Each row was made from one path, in order. Every step used is in the known rows, and no mark comes twice. Write each row's path.
Known rows
L > X > N > V: [  0  -2 -24 -11  15  13  18  20  -8   2   3  22  -8  10  29  25  10  23
  -9  -3 -10 -17  -6  -1 -12   4   7 -26]
V > N > X > L > Y > M: [  1  14  26   3  -9  -1  -5  14  13   0  -6  12 -11  -1  -1 -13  -2   1
  15  -4  -7   8   6   3  16  27  -6   3]
X > L > Y > N > V: [  8  -5  17 -19  -3  -4  -2 -29   8 -16  12  17  -1  -4  24   2  10  25
  14   9  -6   7  17   3   8 -13 -13 -26]
N > X: [  2 -12  -8   0  11  -6  -6   3   1  -4   0   2   0   2  -6   3   2   3
   8   1  12  -6  -2  -5   2 -19  15  12]
M > Y > N: [  2 -11  10  -3   1  -2  -1 -30  10   2   2  15  11  -2  13  -4 -17   7
  -2  15  27  -4   6   1   1 -22 -14  -1]
P > N > X > M > Y > L: [-16 -14  12  13 -15  -9   1 -20   6  -1   0 -26   4   6  -9 -17  -4  -4
  -7  17  14  -3  -6 -10  -9   0   4  11]
U > V > N > X: [  4  11   7  -3  -6  -7  -2  -1  -5  -4 -14  -8  15  -2   4   2   3 -13
   9  -1   5   5 -13   2   8   8   8  18]
L > X > M > Y: [ -5 -12  -2  -8  -6   8   9   6  -6   5  -4  13 -11  -6  -5 -11  -5  -5
 -11  -1   3 -18 -16  -8  -7  20  -7 -13]
M > Y > L > X > N > V: [-12  21   1  -5   2  11  20  20   1   6   9   5  -5  19  28   6  -1   3
 -13  11   5 -17 -12  -2 -25  14  -9 -21]
M > Y > N > X > F: [  4   3   9  -3 -23  -8  -5 -24  20  15  -1 -11  -3 -16   8   5 -18  17
   8  12  24   1  11   9  10  -9  12  22]
X > M > Y > N > V: [ -2 -16  13 -19 -12  -8  16 -47   3  -1  -7   7  -1  -7  20  -8 -11  16
   9  13  15 -27   9 -10  -1  -3  -2 -16]
U > P > N > X > M: [ -5 -31  -9   5   1 -21  11 -12  -4 -13  -8 -22   3 -16  -4  -2   3  26
  -4   3  -9  -8   2  -9  -8 -10   2   7]
U > P > N > X > L > Y: [  3 -14  10   1  -7 -23  -4  -4   9 -20  15 -12   4 -16   0  -5  13  31
   1  17 -14  20   3   2  -3 -10 -16  -6]
L > X > M > Y > N > V: [  0 -15   6 -27  -9   9  27 -28   2  -3  -9   5 -11 -11  31  -2  -4  10
  -3   4  12 -24  -2 -13  -3   9  -2 -21]
M > Y > L > X: [-10  15   9   3   6  18   2  22   4  -3   8   4  -1  10   8  -9  -8 -26
 -16   1  14   1 -15  -6 -17   4 -12  -3]
V > N > X > F > Y: [  9  18 -13   6 -14  -1  -4  13  -7  22 -12 -10  -3  -8 -22   8   1 -16
  11 -10  -9   5   6   5   6  20  28  15]
L > Y > N > X > F: [ 14   8  -1  -8 -15 -11 -10  -8  13   2   2  -6  -4 -16  -6   9  -4  22
  11  10   4  20  10   9   6 -16  17   8]
F > Y: [  8  -7 -22   3  22   7   0   3 -10   4   7  21   6  13 -16   9   9 -19
  -2  -8  -9  -2   2  -2  -6 -14  -4 -12]
U > P > N: [  0 -20  -5  11  20 -10   1  -3  -3 -10   6   4  16  -5  14   9  -5  21
 -11   6  -7   4   7  -4 -14 -31 -13  -3]
M > Y > L > X > F: [ -9  31  11   6 -10  16  -8  27   6  15  11  -2  -9   0  10   2 -15 -16
 -12  -4   1   8  -6   4 -11  16  -5   5]
M > Y > L: [-10  12  17  10   2   1 -11   3   3   0  11   5   9  15  -1 -15 -15 -19
  -4  12  16  -5  -2  -2 -14 -11 -16   3]
V > N > X > M: [ -3 -12  -4   0 -12  -9   0   1 -14   2 -27  -9  -5 -10 -19 -16  -3  -3
  11  -2   4 -15  -4  -7   6  24  24   9]
L > Y > N: [ 13  -8  -2  -7   8  -5  -6 -13   0 -12   5  18   9  -2   0   0  -3   9
   1  11   7  16   6   3  -4 -29  -9 -16]
V > N > X > M > Y: [ -4  -3  11  -2 -30 -16   4  -8  -5  11 -23  -8  -3 -12 -20 -26 -12  -6
  10  14  19 -22  -8  -8   1  32  15  10]
M > Y: [  0  -5   7   2  -1  -5  -6  -4   5   7   9  23   7   6  -2  -7 -15  -2
   1  15  19 -13  -2  -2  -7 -14 -10  -2]
P > U > V: [  2  -1  -3   3  18   7   0  -3  -5  -5  14   1  15  18   6  18   6  11
 -12 -16  -7   3  -4  11   6 -29  -5  11]
Y > L > X: [ -8   6  -6   4  23  21  -3  31  -7 -11   4   4  -2  13   9   2   2 -24
 -16 -14   0   9  -9  -5 -11  -3  -4  -4]
U > P > N > X > F > E: [  0   4 -14  14   3 -20  11  12   9   9   5 -31  -4 -15  -2   8  -1  27
 -10   2 -16   2   4  -3   2 -12   6   4]
U > P: [  2  -7  -4   2  18 -11   0  12  -6 -11   2   8   7  -8   4   1  -8   8
   0  -2  -6 -10   4  -2 -13 -18 -18  -2]
N > X > M > Y > L: [-14   1  14   4 -16  -8  -1  -6   4  -1  -5 -21  -4   4 -21 -26  -5 -16
   4  11  13 -16  -9  -8  -8  10   0  13]
U > P > N > X: [  1 -21  -6   7  10 -19   5  -4   2 -14   2 -15  10 -10  10   9   2  24
  -5   8   3   2   4  -6 -10 -30   3  11]
U > V > N > X > L > Y: [  7  19  22  -7 -24 -13 -10  -1   1  -9  -1  -6   9  -7  -5  -8  15  -6
  15   5 -14  22 -12  12  14  25  -9   1]
F > Y > L > X: [ -2  10 -19   4  27  29   7  29 -11  -7   6   2  -3  20  -7   6  16 -42
 -19 -21 -12  11  -9  -6 -14   2  -9 -13]
V > N > X: [  2  -2  -1   3  -3  -7  -5  11  -6   1 -17  -1   4  -4  -7  -6  -4  -5
  11   3  15  -4  -2  -4   4   4  25  13]
V > N: [  2   0  -1   6   6  -1 -10  11 -15   2 -12  16  10   1  -1  -5 -12  -8
   4   0   4  -3   1  -2   0   2   8   0]

Write each row's path
[ -1  34  -5  13 -12   4  -6  21  -7  16 -10 -26  -1   4 -21   1   1 -33
   6 -12 -10  13   4   4  -1  24  20  19] => V > N > X > F > Y > L
[-13  -3  -8   4  12  21   2  23 -15 -10  -7  -5 -10   7  -3  -8   5 -20
 -16 -20 -13  -1 -11  -8  -9  16  -6  -8] => Y > L > X > M
[  2 -16   1  -3  15 -16  12 -13  -3 -14   7   3  14  -3  35  14   0  30
   0   9  -9 -10  11 -12 -18 -31  -6 -15] => U > P > N > V
[-14  12  21   6 -27 -10   0   0  -5   5 -21 -25   0  -2 -21 -34 -12 -22
   5  11  18 -15  -9  -7  -6  33   8  16] => V > N > X > M > Y > L
[  4  -4   8  -1   0  -3 -21   6  -1  -9  17  25   1   0  -9  -7   6   8
   8   7 -15  13   3   6   5  -2 -18 -20] => X > L > Y
[  9 -18  -5 -13  -9 -12   3 -22   0 -12 -11  -7  -5 -13 -18 -12   7  14
   7  10   4   4   1  -4   3  -7   8  -4] => L > Y > N > X > M
[-15   3  13   8  -8  -1  -6  -6  -3   2   1  -2   2   9 -15 -24 -13 -18
  -4   7   4 -14  -5  -6 -11   9 -18  -1] => X > M > Y > L
[ -5 -17   3   3   3   0 -13  -4   7  -7   6  -1  -7  -1  -1  -1  11   8
  11  -4  -1  -1   5   4  18  -3   2   9] => N > X > L
[  3  24   5   5 -18  -2  -2   7  -1  15  -5 -29   6  -3   1  17  -3  16
   2 -17  -8  10  -2  19  17   6  28  37] => P > U > V > N > X > F
[  3  13   8   0   1  -3  -6   0 -12  -2  -9  11  21   2  10   3  -4 -16
   1  -4  -7   8  -8   4   3   7  -9   4] => U > V > N
[  5   7  15  -3 -19 -12 -13   8  -1  -6  -4   1  -3 -10 -16 -17   7   4
  16  10  -2  13  -1   5  11  22   5  -3] => V > N > X > L > Y
[ -6   1 -23   2  17  28  11  21 -19  -6  -4  -6 -11  13 -19  -3  18 -41
 -20 -26 -24   1 -12  -9 -12  23  -9 -17] => F > Y > L > X > M
[ -6 -30   5   5 -15 -16   3 -28   6   5  -1  -8   4  -5 -10  -9  -4  14
  -2  19  13 -12  -7 -10  -2  -3  11   8] => P > N > X > M > Y
[  2  10   4   4   9   5   2   3 -13   1  -4  -2  20  13   7   9  -2   5
 -10 -15  -3   7  -6  11   8  -7   2  13] => P > U > V > N
[ -4 -14   5  -3 -16 -13   2 -13   2   5  -6  -4  -7  -7 -20 -18  -5   1
   9  12  14 -24  -7  -8  -1   7   5   8] => N > X > M > Y
[ 13   6 -19 -20   7  22  19  -7   0   9   1   5 -13  -5  27  33  11   1
  -3 -19 -14   5  12  -1   1   1  14 -18] => L > X > F > Y > N > V
[ -2  -4 -15  -3  13  -5   7   1  -5   5   6  23   2  16  19  19   3  27
   4   7  -7 -23   5   1 -11 -11   5 -20] => X > N > V
[  7 -10  10  -5  -1   0 -16 -19   6 -13  12  16   3  -6   5  -4   5  14
   4   7  -5  21  12  10  13 -10 -22 -17] => X > L > Y > N
[  6   7   7   3  19   4  -4  17   6   1  10  36  -2  15   1  -2 -11  -1
   4  -1  -7   2   5  -4  -5 -14 -15 -13] => L > Y > M
[-14  18  -5  10   4  14   8  29  -1   8   9   6  -1  17   8   2  -6  -7
 -24   6   7  -1 -17   6 -21  17 -18 -10] => M > Y > L > X > N
[ -9  39   0   9  -2  14   6  39   8  20  11 -12 -16   5  -4 -10 -11 -21
 -21  -6  -7   0 -12  -2  -4  19  -9 -11] => M > Y > L > X > F > E
[ -2 -18  -1 -12  -3  11  14 -19  -1   0 -10   4  -7 -13  11  -8  -8   3
 -14   0  12  -9  -7  -5   0  12 -10 -12] => L > X > M > Y > N
[  5  14 -10   9   9  12   5  13  14  22   4   3 -16   9  -6  21  -1 -11
   9 -22 -16  -2  14   2  10   2  10  17] => N > X > F > Y > M
[  2  14 -15  11   9  -1  -7  21   0  20   9   5  -8   2 -13   4  -7   5
  -4  -8 -17  -5   3   2  11  -5   2 -10] => X > F > E
[ -1  24 -11  15   7  11 -13  17  -6  12  11  -3   1  15 -13  11   1 -29
  -3 -15 -22  14   9   7  -7  -1  -3   0] => X > F > Y > L
[  8   8 -20   8   5   7 -11   9  -6  19   9  14  -2   4 -16  19   1 -11
   2 -12 -21   5  10   6   0  -3   4  -4] => X > F > Y
[ 11   3 -26  -5  10  26   7   4  -2  10   1   5  -8  -7   8  29   6  -8
 -14 -23 -14  18   7   7   5   4   5  -9] => L > X > F > Y > N
[  0   2  19   1   4   3  -5   9  20  -5  13  15 -16   5   1  -5   5   9
  13  -4  -9   7   7   2  15   5 -14   1] => N > X > L > Y > M
[ 11 -15 -20  -5  14   4  11 -22   3  -6  -5  -7   2   0  -7  10  15 -10
   2  -5  13   5   7  -2   5 -20   6   5] => F > Y > N > X
[ -4  -4  12   4 -10  -2 -13   3  -1  -2 -10  -3  -3  -7  -2 -11   4   0
  14  -3   4   2   4   5  20  20   9  12] => V > N > X > L
[  6 -19 -10  -3   6   8   2 -29   8  -8   2 -10  -5  -2  -2   7  22  -4
   4  -9   0  11  14   8  20  -3  -6   2] => F > Y > N > X > L
[ -1   2   6  -5 -15 -11   3  -9 -13  -3 -25 -15   7  -8  -7  -7   5 -12
   9  -6  -7  -6 -14   0  10  26   9  15] => U > V > N > X > M
[  5  -4  -5  -1  -6  -3  -9 -15  12   6  -4 -12  -5 -13   8  17  -8  19
   8  -4  10   8  15  10  15 -17  20  21] => Y > N > X > F
[ 12 -10 -14 -15  19   6  17 -31  -3  -6   1  11   6   8  19  16  12  -3
   6  -4   1  -8  15  -7  -3 -23   0 -21] => F > Y > N > V
[ 14  -9  -2 -11   2 -12  -2 -14   7 -14   0   1   4  -8  -5  -2   4  11
   8  14  16  14   3   0   1 -24   8   0] => L > Y > N > X
[-12  10 -20  12  21  21   4  37  -9  -1   4   5  -2  20   9  12   5  -6
 -24 -10  -7   5 -11   6 -16   9 -10 -11] => Y > L > X > N
[  3   9   3   1  -1  -1   7   1  -6  -3  -7 -23  13   6   1   8   5   7
  -2 -11   7   4  -9   9  11  -4  19  28] => P > U > V > N > X
[ -3 -15  20  -3 -14  -4  -5 -37  22  -3   5  -8  -3 -12  12  -9  -1  15
   6  13  28  -1   9   7  19  -4 -12  12] => M > Y > N > X > L
[  5  -4   8  -5  -6  -9 -15   5   6 -10  12   6  -7  -4 -15  -8  14  11
  14  10  -5  11   0   4   8  -1  -3  -4] => N > X > L > Y
